Known rows, with every way that one mark hangs from another:
W(K S(A(N) E)): [ 2.103 -2.843 -2.295  1.870 -1.040 -3.888  3.240  1.440 -0.672  2.164
  0.168  3.320 -0.088  0.950  0.877  3.748  0.221  1.115  0.182 -0.019
 -0.103  2.371 -1.329 -0.973 -1.629  3.527  2.757  0.909  1.502]
W(K(A E) S): [ 1.846 -0.542 -2.936  1.484 -1.421 -3.167  3.372 -0.962 -2.490 -1.451
 -0.809  4.628 -2.960  0.253  0.758  1.035 -0.449  0.818 -1.550  1.826
  0.984 -0.051 -2.429 -2.629 -0.931  5.699  2.766  1.221  1.897]
W(S): [-0.576 -0.272 -0.598  0.212 -1.659 -1.043  0.327  0.644 -0.570  1.085
 -0.639  2.259 -0.036  1.622 -1.088 -0.249 -0.962  0.189  0.491 -0.412
  0.727 -0.835  0.401 -0.612  0.237  1.666  2.456  1.092  0.405]
K(A(S) E): [ 0.082  0.917  0.486 -1.990  1.001 -1.667  3.303 -1.472 -0.727 -2.371
  0.665  2.405 -1.722 -0.918 -0.508 -1.636 -0.006  1.230 -0.024  1.497
  1.401 -0.927 -2.761 -2.937 -1.333  3.929 -0.130 -0.031  1.169]
A(K N(W) S(E)): [-0.393 -1.993  2.650 -3.692 -0.911 -0.890  3.059 -2.906  3.250 -1.411
  0.537  1.376  2.364 -3.239 -2.430  0.602  1.753  3.602  2.681 -0.199
  4.275  0.070 -2.201 -3.097 -4.639  1.304 -1.253  1.376  0.174]
W(K(A(N)) S): [-0.169 -2.197 -2.292  2.022 -1.831 -2.851  3.029 -0.991 -1.691 -0.792
  0.165  3.064 -2.133  0.214  0.732  1.846  0.901  2.292 -1.054  0.211
  1.845  0.965 -2.706 -1.348 -1.697  3.923  0.510  2.122  1.992]
N(A(K S(E)) W): [ 0.255 -1.466 -0.241 -4.440 -0.950 -0.081  2.662 -3.338  2.094 -4.377
  0.745  2.826  0.593 -2.070 -4.038 -0.588  2.114  2.980  1.964  2.527
  2.968 -0.540 -0.475 -2.271 -3.439  1.272 -1.891  0.224  0.918]
W(K(A(N S(E)))): [-0.382 -2.742 -0.844 -0.421  0.619 -2.793  3.587 -2.038  0.370 -1.667
  2.088  2.075 -1.653 -1.370  1.281  1.871  1.927  2.218 -0.124  1.586
  0.444  2.065 -2.801 -1.878 -2.716  2.884 -2.306  1.381  1.633]
W(K(A(N) E(S))): [ 3.144  0.837  0.385  1.431 -0.086 -3.056  3.232 -1.486 -0.989 -2.463
 -0.816  1.955 -2.019 -2.928  1.982  1.765  2.629  2.470 -3.046  0.550
  1.168  0.418 -3.269 -0.772 -2.905  2.389  1.537  0.592  1.266]
K(A): [-0.405 -0.801 -1.446 -0.289  0.878 -0.053  1.340 -1.056 -0.951 -2.081
  1.231  0.191 -2.175 -0.142 -0.410 -0.127  1.339  0.871 -1.394  0.845
  0.638  0.558 -0.970 -0.139 -0.734  1.649 -1.145 -0.051  1.807]
W(K(E) S): [ 2.211 -0.002 -1.720  1.749 -2.088 -3.017  2.111  0.006 -1.438  0.502
 -2.120  4.417 -1.171  0.314  1.171  1.092 -1.930  0.074 -0.208  1.143
  0.280 -0.398 -1.459 -2.486 -0.201  4.240  3.554  1.303  0.137]
E(K(A(S))): [-3.596  0.452  1.283 -2.057 -0.602 -0.956  0.872 -1.668 -0.211 -1.564
  1.156 -1.004 -2.862 -1.060  1.110 -0.681  1.838  0.124 -0.636  1.665
  0.651  0.264 -1.244 -0.644 -1.353  1.386 -1.133  2.601  1.243]
W(K(A(N) E) S): [ 1.858 -0.714 -2.002  2.170 -1.668 -3.608  3.994 -0.533 -2.265 -1.364
 -0.752  4.539 -2.134 -0.627  0.596  1.389  0.022  2.448 -1.462  0.853
  2.158  0.321 -3.578 -2.214 -2.450  5.053  2.121  1.161  1.448]
E(K(A(N)) S): [-0.843  1.989  3.079 -0.218 -0.495 -1.222  0.664 -0.792  0.359 -1.901
  0.205 -1.755 -1.920 -2.808  1.282  0.310  4.553  1.736 -3.368 -0.127
  1.277  0.256 -0.796  2.199 -3.269 -1.201  1.203  2.300  1.275]
W(K(E) S(A)): [ 2.959 -0.331 -2.780  1.937 -2.087 -3.880  3.117  0.703 -2.373  1.625
 -1.837  3.684 -1.265  0.674  1.164  2.294 -1.373  0.036  0.002  0.471
 -0.085  0.515 -2.303 -2.272  0.224  5.401  4.698  0.682  1.177]
N(W(K(A))): [-0.971 -0.981 -3.006  1.122 -0.557  0.525  1.323 -2.636 -1.518 -3.778
 -0.541  0.197 -1.805 -1.465  1.008  1.731  1.886  1.295 -1.367  2.321
  1.341  1.876 -2.593 -1.250 -1.201  1.985 -1.021  0.572  2.387]
E(S(A(K N(W)))): [ 1.868  0.623  2.127 -1.289 -1.184 -0.966  2.130 -1.118  0.774 -0.363
 -1.206 -1.281  1.744 -3.289 -1.536  1.740  4.091  3.109 -0.070 -2.553
  3.206 -0.298 -1.671  0.285 -2.957  0.428  2.950  0.927  1.468]
N(W(S(A(K(E))))): [ 1.714  0.154 -1.096 -0.755 -2.298 -1.043  2.742 -0.727 -1.283 -0.392
 -2.262  2.476  0.849 -1.014 -2.321  0.642 -0.539  1.537  1.035 -0.262
  3.579 -0.798 -2.277 -2.683 -1.734  4.689  4.519  0.297  1.503]
A(K N(W)): [ 0.545 -0.880  1.017 -1.102 -1.671 -0.092  1.813 -2.499  1.191 -1.571
 -0.867 -0.058  1.856 -3.456 -2.001  0.845  1.689  3.490  1.002 -1.241
  4.569 -0.202 -2.390 -1.521 -3.570  0.801 -0.953  0.870  0.255]

Rows:
[ 0.072 -0.974  0.305  0.360 -1.147 -2.813  1.906  2.478  0.052  2.357
  0.227  1.363 -0.053  0.568  0.076  2.120  0.530  0.559 -0.264 -0.430
  0.765  1.759  0.057  0.487 -2.322  1.610  3.685  1.126  1.128]  W(S(A(N) E(K)))
[ 4.333 -0.488  1.049 -1.027 -0.442 -2.730  4.058 -0.218 -0.153  1.186
 -0.312  0.896  0.483 -2.613 -1.038  1.400  0.492  2.407  1.020 -1.815
  2.478 -0.096 -3.171 -1.821 -2.849  3.511  1.817 -0.502  0.526]  S(A(K(E) N))
[-0.759 -1.304 -1.331  0.410  0.031 -0.279  2.650 -0.551 -0.336 -3.333
  0.693  2.344 -0.151 -0.401 -1.725  0.820  1.585  2.973 -1.382  0.585
  3.407  1.312 -1.807 -0.516 -3.567  1.704  0.324 -0.114  2.605]  K(A(N(W(S(E)))))
[ 4.148  1.201  0.551  1.533 -0.642 -3.269  3.070  0.046 -0.877  0.407
 -1.948  1.267 -0.076 -2.488  2.094  2.594  1.545  1.613 -1.491 -0.379
  0.025  0.664 -2.797 -0.448 -1.824  1.997  3.461  0.248  0.427]  W(K(E(S(A(N)))))
[ 1.768  2.024  1.267  1.759 -1.142 -1.045  1.861 -1.282 -0.071 -2.521
 -2.632  0.934  1.415 -3.751  1.443  1.954  1.684  2.786 -1.756 -0.018
  2.501  0.480 -3.121 -0.713 -3.134  0.041  1.732  0.038  0.127]  A(N(W(K(E(S)))))
[ 1.165 -3.333 -2.687  1.633 -0.576 -3.096  3.351 -0.292 -0.358 -1.023
  0.970  4.205 -1.981  0.372  0.030  2.571  1.073  1.922 -1.318  1.373
  0.808  2.034 -1.565 -1.335 -2.557  3.707  0.877  1.547  2.220]  W(K(A(N)) S(E))
[ 1.626 -1.908 -1.800  1.417  0.424 -1.257  2.778  0.173 -0.256 -0.804
 -0.018  0.376  1.151 -1.138  0.930  3.898  1.651  1.610 -0.455  0.399
  0.646  3.517 -2.173 -0.371 -2.406  1.188  0.695 -0.925  1.654]  S(A(N(W(K))) E)
[ 2.879  0.169  1.611 -2.221 -0.694 -1.683  1.643 -0.779  0.772  1.302
 -0.628 -0.733  0.041 -1.913 -1.258  1.086  3.108  0.900  0.172 -1.915
  0.522 -1.039 -0.102  0.415 -1.213  1.150  3.417  1.147  1.159]  E(S(A(K)))
[-1.265 -0.276  0.161 -0.223  0.484 -0.149  1.087 -0.878  0.609 -3.488
  0.806 -0.541 -1.012 -1.957  0.339  1.130  2.561  1.344 -2.259  2.045
  1.739  2.504 -0.991  0.719 -3.962 -0.244 -0.522  0.683  1.800]  S(E(K(A(N(W)))))
[-0.257 -0.696 -0.168 -0.824  1.037 -0.802  0.476 -0.382  0.436 -1.869
  1.550 -0.266 -2.640 -0.448  0.793  0.535  1.813 -0.729 -2.144  2.529
 -0.526  1.929  0.784  0.725 -2.171  0.489 -0.162  1.049  1.477]  S(E(K(A)))
[ 0.595 -1.828 -3.438  1.409 -1.396 -1.210  2.113 -0.024 -1.175 -0.493
 -1.518  2.323  0.380  0.678  0.165  3.061  0.204  0.326  0.129  1.540
  0.770  2.315 -1.116 -1.163 -0.919  3.286  3.317  0.477  2.350]  N(W(K S(A E)))
[ 3.399  2.038  3.169 -1.626 -1.763 -1.167  2.711 -2.329  1.244 -2.347
 -2.430  0.889  2.206 -4.924 -1.660  0.183  2.185  3.769 -0.473 -1.313
  4.666 -1.684 -2.583 -1.557 -4.571  0.848  2.590  0.664  0.003]  A(K(E(S)) N(W))
[-1.298 -1.814 -0.099 -2.608  1.682 -1.083  2.482 -1.457  0.668 -2.035
  2.631  1.519 -1.498  0.228 -0.818 -0.453  1.296  0.831  0.097  1.804
  0.430  0.685 -0.765 -1.692 -1.452  2.334 -1.310  0.361  1.709]  K(A(S(E)))
[-2.213 -1.328  0.398 -1.741  1.115 -0.307  3.061 -1.877  0.727 -3.795
  1.860  1.267  0.171 -1.489 -1.233  0.366  2.298  3.350 -0.006  1.313
  2.998  1.466 -2.631 -1.608 -3.741  1.219 -2.052 -0.109  2.000]  K(A(N(W) S(E)))
[-1.996 -0.148  3.584 -2.053 -0.235 -2.106  1.477 -0.207  2.443  0.397
  1.160  0.448  0.850 -1.524  1.014  0.156  1.257  1.337  0.764  0.312
  1.006  0.883 -0.859 -0.748 -3.238 -0.434 -1.000  1.647 -0.520]  A(N S(E(K)))
[-0.346 -0.995 -3.222  1.734 -2.325 -0.850  1.734 -0.291 -2.159 -0.154
 -2.061  1.384  0.059  0.148  0.674  2.720  0.235  0.691  0.272  0.671
  1.250  1.440 -2.315 -1.468 -0.240  3.276  3.089  1.198  1.994]  N(W(K S(A)))
[-0.896 -1.171  2.567 -1.862  0.767 -1.710  2.193 -0.084  2.242  0.180
  1.633  1.839  1.688 -0.655 -0.545  0.086  0.648  2.095  1.365 -0.288
  1.205  0.544 -0.950 -1.345 -2.595 -0.037 -1.318  0.392 -0.356]  A(N S(E))
[ 2.634 -0.587 -1.584  2.032 -0.141 -2.520  3.688 -1.415 -1.648 -2.350
 -0.038  2.278 -2.250 -2.036  1.819  1.657  0.662  2.182 -1.973  1.206
  1.322  1.134 -3.920 -1.792 -2.447  3.568 -0.407 -0.037  1.263]  W(K(A(N) E))
[ 1.060  0.770  0.494  1.073 -0.962 -1.213  1.818 -0.404 -0.762 -0.719
 -1.552 -1.205  1.082 -2.651  1.509  3.196  3.645  2.329 -1.311 -1.151
  1.196  1.436 -2.323  0.759 -1.897 -0.162  2.738  0.433  1.477]  E(S(A(N(W(K)))))
[ 2.733  2.327  1.953  0.034  1.004 -1.852  2.934 -0.455 -0.487 -2.699
 -0.213  1.422 -0.977 -2.643 -0.255 -0.252  2.501  2.812 -3.149 -0.464
  2.350 -0.507 -2.592  0.171 -3.199  1.283  1.990 -0.422  1.276]  K(A(N) E(S))
[-0.859 -0.892 -0.638 -0.262 -0.589 -1.818  0.992  0.577  0.145 -0.589
  0.917  2.127 -1.973  1.008 -0.353  0.154  0.697 -0.301 -1.600  1.741
  0.358  0.832  0.932 -0.088 -1.749  2.213  2.538  1.861  1.781]  W(S(E(K(A))))
[ 1.696 -1.922 -2.136 -2.350 -2.049 -0.485  2.187 -1.756  0.815 -3.865
 -0.558  4.480  0.333 -0.824 -4.754  0.082  1.278  2.578  0.747  1.726
  3.371 -0.568  0.472 -1.421 -3.117  1.953  1.138  0.290  1.621]  N(A(K) W(S(E)))
[ 3.001 -0.087  2.465 -1.592 -0.887 -2.156  2.377 -0.628  0.986  1.156
 -0.516 -0.832  0.762 -2.573 -1.134  1.665  3.619  2.680 -0.024 -2.888
  1.957 -0.606 -1.176  0.514 -2.480  0.847  2.630  1.211  1.030]  E(S(A(K N)))
[ 3.062  0.566 -0.959 -1.853 -1.455 -0.038  2.388 -2.676 -0.003 -5.111
 -1.295  2.728  0.058 -3.281 -3.351 -0.951  0.972  2.720  0.193  1.773
  3.552 -1.411 -1.613 -1.616 -3.000  1.842 -0.137 -1.094  0.647]  N(A(K(E)) W)
[-0.392 -1.667  3.334 -3.594 -1.684 -2.147  2.943 -2.636  2.379  1.002
  0.800  1.104  1.043 -2.692 -1.665 -0.258  0.960  3.464  2.945 -1.720
  3.367 -1.382 -2.528 -2.804 -2.966  2.026 -1.840  2.512 -0.451]  A(K N S)
[ 2.410 -0.085  0.989 -3.978 -1.276 -2.410  3.430 -2.548  1.094 -2.618
  0.233  3.896 -0.684 -2.138 -3.092 -1.850  0.559  2.542  1.841  1.477
  2.318 -2.463 -1.457 -3.067 -2.416  2.805 -0.896  0.010 -0.196]  N(A(K(E) S))
[-0.778 -0.276 -1.261  0.111 -0.707  0.522  0.533  0.253  0.181 -1.354
 -0.869  2.404  1.456  0.612 -1.772  0.541 -0.356  0.515 -0.126  1.174
  1.903  0.694  0.441 -0.794 -1.452  1.103  2.603 -0.148  1.023]  N(W(S(E)))
[ 4.468  1.445  3.848 -1.570 -1.180 -2.690  2.767 -1.545  1.613 -0.368
 -1.372  1.369  1.143 -3.906 -1.348 -0.035  1.835  3.140 -0.324 -2.003
  3.262 -1.963 -1.687 -1.189 -4.078  1.525  2.480  0.886 -0.716]  A(K(E(S)) N)
[-1.064  2.324  2.055 -0.912 -0.528 -0.777 -0.355 -0.920  0.241 -2.073
 -0.150 -1.968 -2.696 -1.790  1.319 -0.075  4.210  0.040 -3.539  0.817
  0.176 -0.068  0.297  1.817 -2.076 -0.615  1.841  2.702  1.465]  E(K(A) S)
